In the rows, 128 means zero.
Known rows, with every way that one mark hangs from another:
U{G{D} R{M{V{X}}}}: [159  83  74  95 146 120 125  76 199  86 126 140 190 112 100 129 121 114
  94  89 151 148 129 208 103 158 164 116 116  65 113 144 142 148 133 105
  77  81 114 158  96 157  95 166 176 184 112 113 152 208 149 158 202 128
 135 177 148 124 136 117]
M{R{U{G{D}}} V{X}}: [192 101  91  84 171 123 134  71 185  81 129 163 184  76 116 125 114 142
  96  84 140 134 112 208 100 147 189 104 125 107 121 130 142 141 163 132
  93  99 113 136 103 142 128 151 174 194 104 113 157 205 155 156 190  95
 114 156 158 126 184 151]
X{C V}: [129 135 114 150 135 139 145 100 169 119 114 124 135 118 155 150 161 123
 131  97 150 124  94 135 139 141 154 131  66 143 117 141 106 185 118  94
 118 140 170 166 151 134 138 150 146 106 110 131 112 120  93 159 102 160
 110 131 105 106 104 138]
D{G{U{R{M}}} H}: [104 128  96 116 154  86 139  67 133 105 168 145 150 101 117  86  95  93
  99 115 155 130 155 219 104 161 113 139 143  58 114 149 137 110  80 101
  48  87 117 163  57 115  77 158 191 162 114 124 150 193 153 129 213 156
 147 160 147 161  54 101]
D{G H}: [100 149 113 127 160 120 159  99 127 134 139 136 111 106 136 101  96 116
 111 113 152 125 133 181 123 130 105 147 126 111 111 136 132 107  99 114
  90 110 136 137  71 100 124 137 169 128  99 139 144 148 121 112 168 169
 131 140 161 148  69 117]
R{M{V{X}} U{G}}: [171  97 101  98 143 113 112  84 205  77 116 147 192  93 103 155 132 122
  89 103 150 142 105 199 124 169 178 108 117 100 110 139 150 145 149 107
  92  92 114 143 104 157 124 161 179 170 124 126 154 190 153 174 188 128
 109 154 130 117 184 135]
D{G{U} H}: [ 99 145 101 117 162 111 163  84 125 128 171 145 114 102 137  80  95 108
 119 109 157 128 143 206 103 126 104 147 127  90 125 142 128 108  86 103
  66  99 132 164  61  89 112 132 178 140  99 139 136 157 136 118 179 160
 140 148 158 159  60 111]
H{D{G{U}}}: [108 151 105 116 159 114 154  93 125 132 154 145 114  93 132  96 105 100
 123 104 152 131 129 194 109 131 113 151 135  90 128 134 137 122  96 109
  66  80 132 168  69  88 114 143 177 133 103 154 135 155 152 117 176 149
 130 146 146 161  47 113]
R{M U{G{D}}}: [190 142 104 118 172 123 138  61 150  84 150 170 152  94  90 109 127 143
  94  79 153 125 158 208 116 131 175 115 161  89 119 122 132 145 152 142
  83  87 127 153  87 148  95 154 170 194 124 107 159 171 167 169 178 113
 123 139 148 109 142  92]
V{X{C{P}}}: [117 127 112 144 130 147 126 108 167 142  83 139 134 122 161 148 163 112
 103 101 140 151  82 107 126 139 175 147  58 125 138 150 117 178 100  97
 124 134 178 190 178 140 140 151 126  90 123 122 117 139  76 159 110 168
 111 145 110  83 124 136]
P{C{X{V}}}: [145 147 102 164 141 151 147  90 140  98  93 141 116 113 142 156 167 116
 150  88 157 122 117  98 152 132 183 117  87 124 131 143  90 194 102  94
 148 140 164 160 139 175 132 130 142 112 156  96  83 104  92 157  93 147
 140 137  80  90  79 113]
G{D{H} U{R}}: [119 137  86 124 172 110 153  60 130 112 168 154 134 103 128  68 100 111
 112  87 149 129 158 205  84 125 125 138 128  74 130 135 109 132  94 105
  55  92 134 165  65 104  77 139 154 157 107 114 146 179 135 130 178 141
 148 152 158 153  49  96]
P{C{X}}: [145 151 116 161 146 140 132  92 127 114  95 158 131 110 132 144 158 113
 130  95 157 138 139  95 143 127 181 120 110 112 135 144 103 171 111 110
 136 125 151 154 141 170 122 131 135 109 160 100  94 112  98 142 117 153
 143 133  97  98  83 104]
C{P}: [135 156 124 159 130 135 135  90 134 118 104 134 126 111 131 134 139 113
 113 108 133 136 112 132 155 125 162 131 108 113 128 135  92 150 125 117
 123 119 160 161 137 148 124 137 132 111 139 134 134 128 103 138 126 151
 125 135 123 104 106 106]
D{G}: [118 153 118 127 149 125 148  97 138 124 135 137 122 115 133 122 118 122
 114 111 152 139 132 165 141 133 123 137 123 112 114 137 122 125 116 121
  96 105 139 149  98 118 130 136 169 129 111 149 142 138 126 125 150 154
 126 137 142 133  85 119]
X{V}: [130 140 111 145 132 137 145  91 161 103 121 123 131 118 144 143 140 123
 137 100 150 121 105 160 154 132 135 123  94 134 114 136  91 162 127 102
 122 128 158 142 115 135 123 141 152 119 112 142 126 121 102 142 113 145
 116 136 121 120  97 127]
G{D U}: [143 147 101 126 159 128 144  76 147 117 158 156 125 108 133  87 121 126
 129  88 153 136 146 188 105 111 129 137 126  88 134 136  97 144 108 112
  78  99 141 173  95 110 100 134 159 146 115 127 133 148 137 131 157 121
 142 154 145 124  78 109]
G{D{H} U{R{M{V}}}}: [134 103  77 111 158  98 129  59 162  89 155 139 181 100 105  99  89  93
  99  95 141 134 134 229 101 153 137 130 132  46 112 148 124 119  95  89
  59  89 107 150  67 127  74 155 191 168 120 114 152 216 147 127 222 142
 154 178 166 156  77 112]
H{D{G{U{R}}}}: [101 148  96 115 159  96 141  82 124 120 166 147 131  90 128  92 105  88
 107  98 151 138 143 196  97 147 117 149 138  75 130 139 136 126  91 109
  50  76 127 170  62  99  92 153 174 149 110 151 146 173 160 123 191 144
 140 151 143 177  33 105]
M{R{U{G}} V{X{C}}}: [183  92 100  94 149 114 117  85 191  88 107 162 204  69 130 147 144 125
  88  94 142 136  92 168 106 178 197 101  91 135 126 139 161 166 159 120
 102 117 130 150 143 150 152 164 163 160 108 117 146 195 138 180 169 119
  93 145 128 117 194 167]
X{C{P} V}: [134 143 109 158 121 148 146  88 152 124  98 126 115 118 157 151 164 116
 124  92 135 126  86 117 155 132 182 140  65 135 134 136  99 193 112  95
 140 154 191 183 170 143 137 136 130 100 126 116 108 116  81 168  92 160
 114 135  93  84  98 128]
C{P X}: [140 155 113 162 134 150 145  86 124 114  92 150 121 108 147 138 158 113
 114  99 136 129 117 108 158 117 191 125  98 112 138 140  95 174 113 106
 144 132 173 169 150 162 122 133 131 106 153 104 116 117  97 145 111 157
 135 135 102  91  91 106]
H{D}: [119 150 121 143 148 130 141 103 132 126 116 128 129 100 132 136 121 109
 116 112 146 127 114 150 133 130 127 138 125 123 119 128 118 130 130 117
 106  93 140 131  88 117 123 151 147 105 115 150 142 136 115 116 149 157
 115 135 142 146  92 120]
C{P X{V}}: [134 146 100 168 134 156 156  82 146 104  91 134 109 109 156 144 166 111
 137  88 138 113 101 115 171 124 192 122  75 121 138 139  81 191 106  92
 156 149 181 176 152 158 130 128 138 110 142 104  99 109  87 160  94 150
 128 133  88  87  85 115]
M{R V{X}}: [146 101 110 112 131 121 114  99 198 100  96 131 203 101 140 161 119 115
 116 119 137 143  78 161 133 165 146 111  91 129 102 145 127 132 138 106
 118 116 115 115 120 141 148 159 166 123 116 146 139 174 113 127 168 130
 120 156 144 136 152 171]

Rows:
[158 107 112 108 137 114 110  90 196  81  99 142 207  79 134 155 123 115
  96 110 134 143  84 175 122 177 165  99 104 130 106 139 133 133 149 114
 112 114 113 113 116 144 145 166 167 144 118 139 152 189 131 144 187 118
 104 147 142 139 174 171]
M{R{U} V{X}}
[163 122 118 124 124 108  98  78 178  82 111 136 197  93 107 158 128 114
  93 115 141 133 109 181 146 169 163 103 130 103 104 141 136 130 143 103
 107 110 113 123 102 151 116 167 179 147 139 141 153 173 144 147 191 135
 117 151 138 126 155 133]
R{M{V} U}
[179  94  87  90 159 125 129  76 197  84 123 155 176  93 100 133 126 128
  93  79 151 142 124 216 110 151 181 114 125  85 112 135 156 143 139 113
  81  91 114 150  97 149 111 158 185 189 114 112 155 200 158 172 199 121
 118 164 146 111 172 129]
R{M{V{X}} U{G{D}}}
[168 142 102 116 192 121 153  60 135  89 150 167 139  89  92  92 102 140
  89  83 148 117 157 224 109 133 162 123 163  89 114 122 138 123 139 133
  77  97 123 144  66 127  93 145 175 194 111  96 161 183 151 157 193 135
 121 141 159 127 128  94]
R{M U{G{D{H}}}}
[148 131  95 123 154 104 123  58 151  97 159 151 169 114 112  93 121 111
 106  94 146 140 152 200 105 146 138 126 137  55 122 147 108 139 104 113
  55  84 122 170  91 135  64 160 172 163 129 115 149 185 153 137 189 121
 149 164 141 135  77  93]
G{D U{R{M}}}
[ 94 141  95 115 163  94 148  73 122 118 168 145 130  99 130  68  97  97
 106 104 157 136 155 205  92 142 112 139 130  72 129 147 132 121  80 109
  52  89 130 168  59  99  88 142 174 155 102 136 141 176 142 121 187 154
 146 150 152 168  40  99]
D{G{U{R}} H}
[136 129 104 135 131  90 108  71 155  93 149 143 186 110 112 116 132 104
 103 117 150 142 141 181 123 160 134 117 128  72 118 148 105 143 113 103
  68  85 122 162  95 147  77 172 168 148 142 135 147 175 147 144 174 134
 139 158 120 137  89  96]
G{U{R{M}}}
[169 100 103 123 132  97 107  76 181  75 122 138 192 105  88 143 127 108
  95 112 144 139 133 190 140 171 166 101 126  79 115 138 127 140 149 113
  91  81 119 137  93 169  98 167 170 172 129 132 155 191 154 150 192 134
 130 158 138 124 137 106]
U{G R{M{V}}}
[131  96 107 115 118 125 102 103 210 103  94 116 191 114 124 170 132 103
 108 121 147 148  84 166 135 168 137 121  92 102  99 150 132 134 120  85
 110 102 115 130 116 148 128 162 175 115 126 143 141 172 119 138 175 156
 117 169 139 124 143 148]
R{M{V{X}}}
[110 135  95 114 151  83 131  77 128 111 162 145 152  92 111 110 109  85
 100 108 147 140 144 207 110 170 124 142 146  56 118 143 144 116  90 106
  51  71 112 167  61 107  82 173 195 152 118 142 150 190 170 131 211 146
 135 158 140 169  43 100]
H{D{G{U{R{M}}}}}
[117 111  85 103 140  82 121  74 149 103 149 129 176  88 102 122  97  75
 103 112 145 144 124 216 111 174 129 133 137  49 113 144 161 110  99  95
  56  71  97 159  62 116  88 170 211 157 121 144 151 208 175 124 232 144
 140 171 149 171  61 121]
H{D{G{U{R{M{V}}}}}}
[176 115  92 103 175 117 151  59 153  80 136 160 158  79  87 110  97 123
  92  83 142 115 136 232 110 145 173 116 156  81 114 126 153 118 140 120
  82 101 112 133  62 131 101 145 188 194 109 102 163 200 160 153 217 133
 125 153 174 125 144 111]
R{M{V} U{G{D{H}}}}
[119 140  92 124 174 130 167  76 129 123 164 157 114 106 132  73  95 118
 128  89 150 124 143 201  95 108 119 145 125  85 129 138 109 126  94 106
  74  99 139 164  70  95  97 130 158 145 106 116 136 159 127 121 167 142
 145 154 162 141  64 103]
G{D{H} U}
[139 137  85 120 185 123 164  69 127 106 157 158 119 101 110  75 101 126
 101  83 147 123 168 199  93 117 143 133 140  89 127 124 117 137 129 131
  74  85 138 154  68 123  86 137 146 177 101 109 152 174 133 135 171 142
 138 147 159 138  85  86]
U{G{D{H}} R}
[126  93 109 113 122 137 117 111 200 124  94 124 175 112 150 161 153 109
 106 107 148 154  74 139 120 153 147 132  61 130 118 151 138 167 108  84
 110 124 143 160 151 131 153 148 153  98 109 141 126 153  99 146 146 165
 109 160 130 111 140 162]
M{V{X{C}}}
[192 146 116 125 163 106 130  71 140  78 134 172 170  72 111 119 127 141
 100 105 144 122 139 177 125 150 175  93 143 131 122 126 122 140 175 154
 102 101 124 127 109 151 121 152 157 179 123 124 157 171 150 162 156 105
 105 124 128 129 165 119]
M{R{U{G}}}
[175 142  98 111 198 120 165  59 118  90 149 181 147  66 113  84  93 142
  97  85 134 106 149 214  93 131 166 117 158 114 121 117 132 123 161 154
  88 102 124 127  74 124 109 139 163 198  99  97 159 190 150 148 187 114
 118 134 166 140 135 119]
M{R{U{G{D{H}}}}}
[172 125 121 124 134 109 110  75 158  76 108 147 203  73 125 146 111 120
 100 120 128 128  96 178 140 168 167  92 132 128 110 131 128 124 161 126
 119 115 115 110 108 148 133 161 167 155 130 139 156 179 141 133 187 108
 117 139 144 137 163 152]
M{R{U} V}
[151 127  86 122 181 115 151  64 134  98 148 156 143 108  98  93 102 124
  94  89 144 128 163 209 106 143 150 129 149  71 116 129 129 131 123 126
  72  83 125 151  65 135  73 154 169 183 106 100 160 191 145 142 195 141
 139 160 158 133  96  83]
U{G{D{H}} R{M}}
[161 146  94 118 192 128 169  66 120 103 156 172 117  87 110  77 106 138
 102  74 154 119 159 207  97 114 160 131 150 104 128 120 136 138 141 134
  77  96 140 146  70 114 108 130 152 190  97 110 157 166 138 155 175 134
 120 133 167 124 117  94]
R{U{G{D{H}}}}
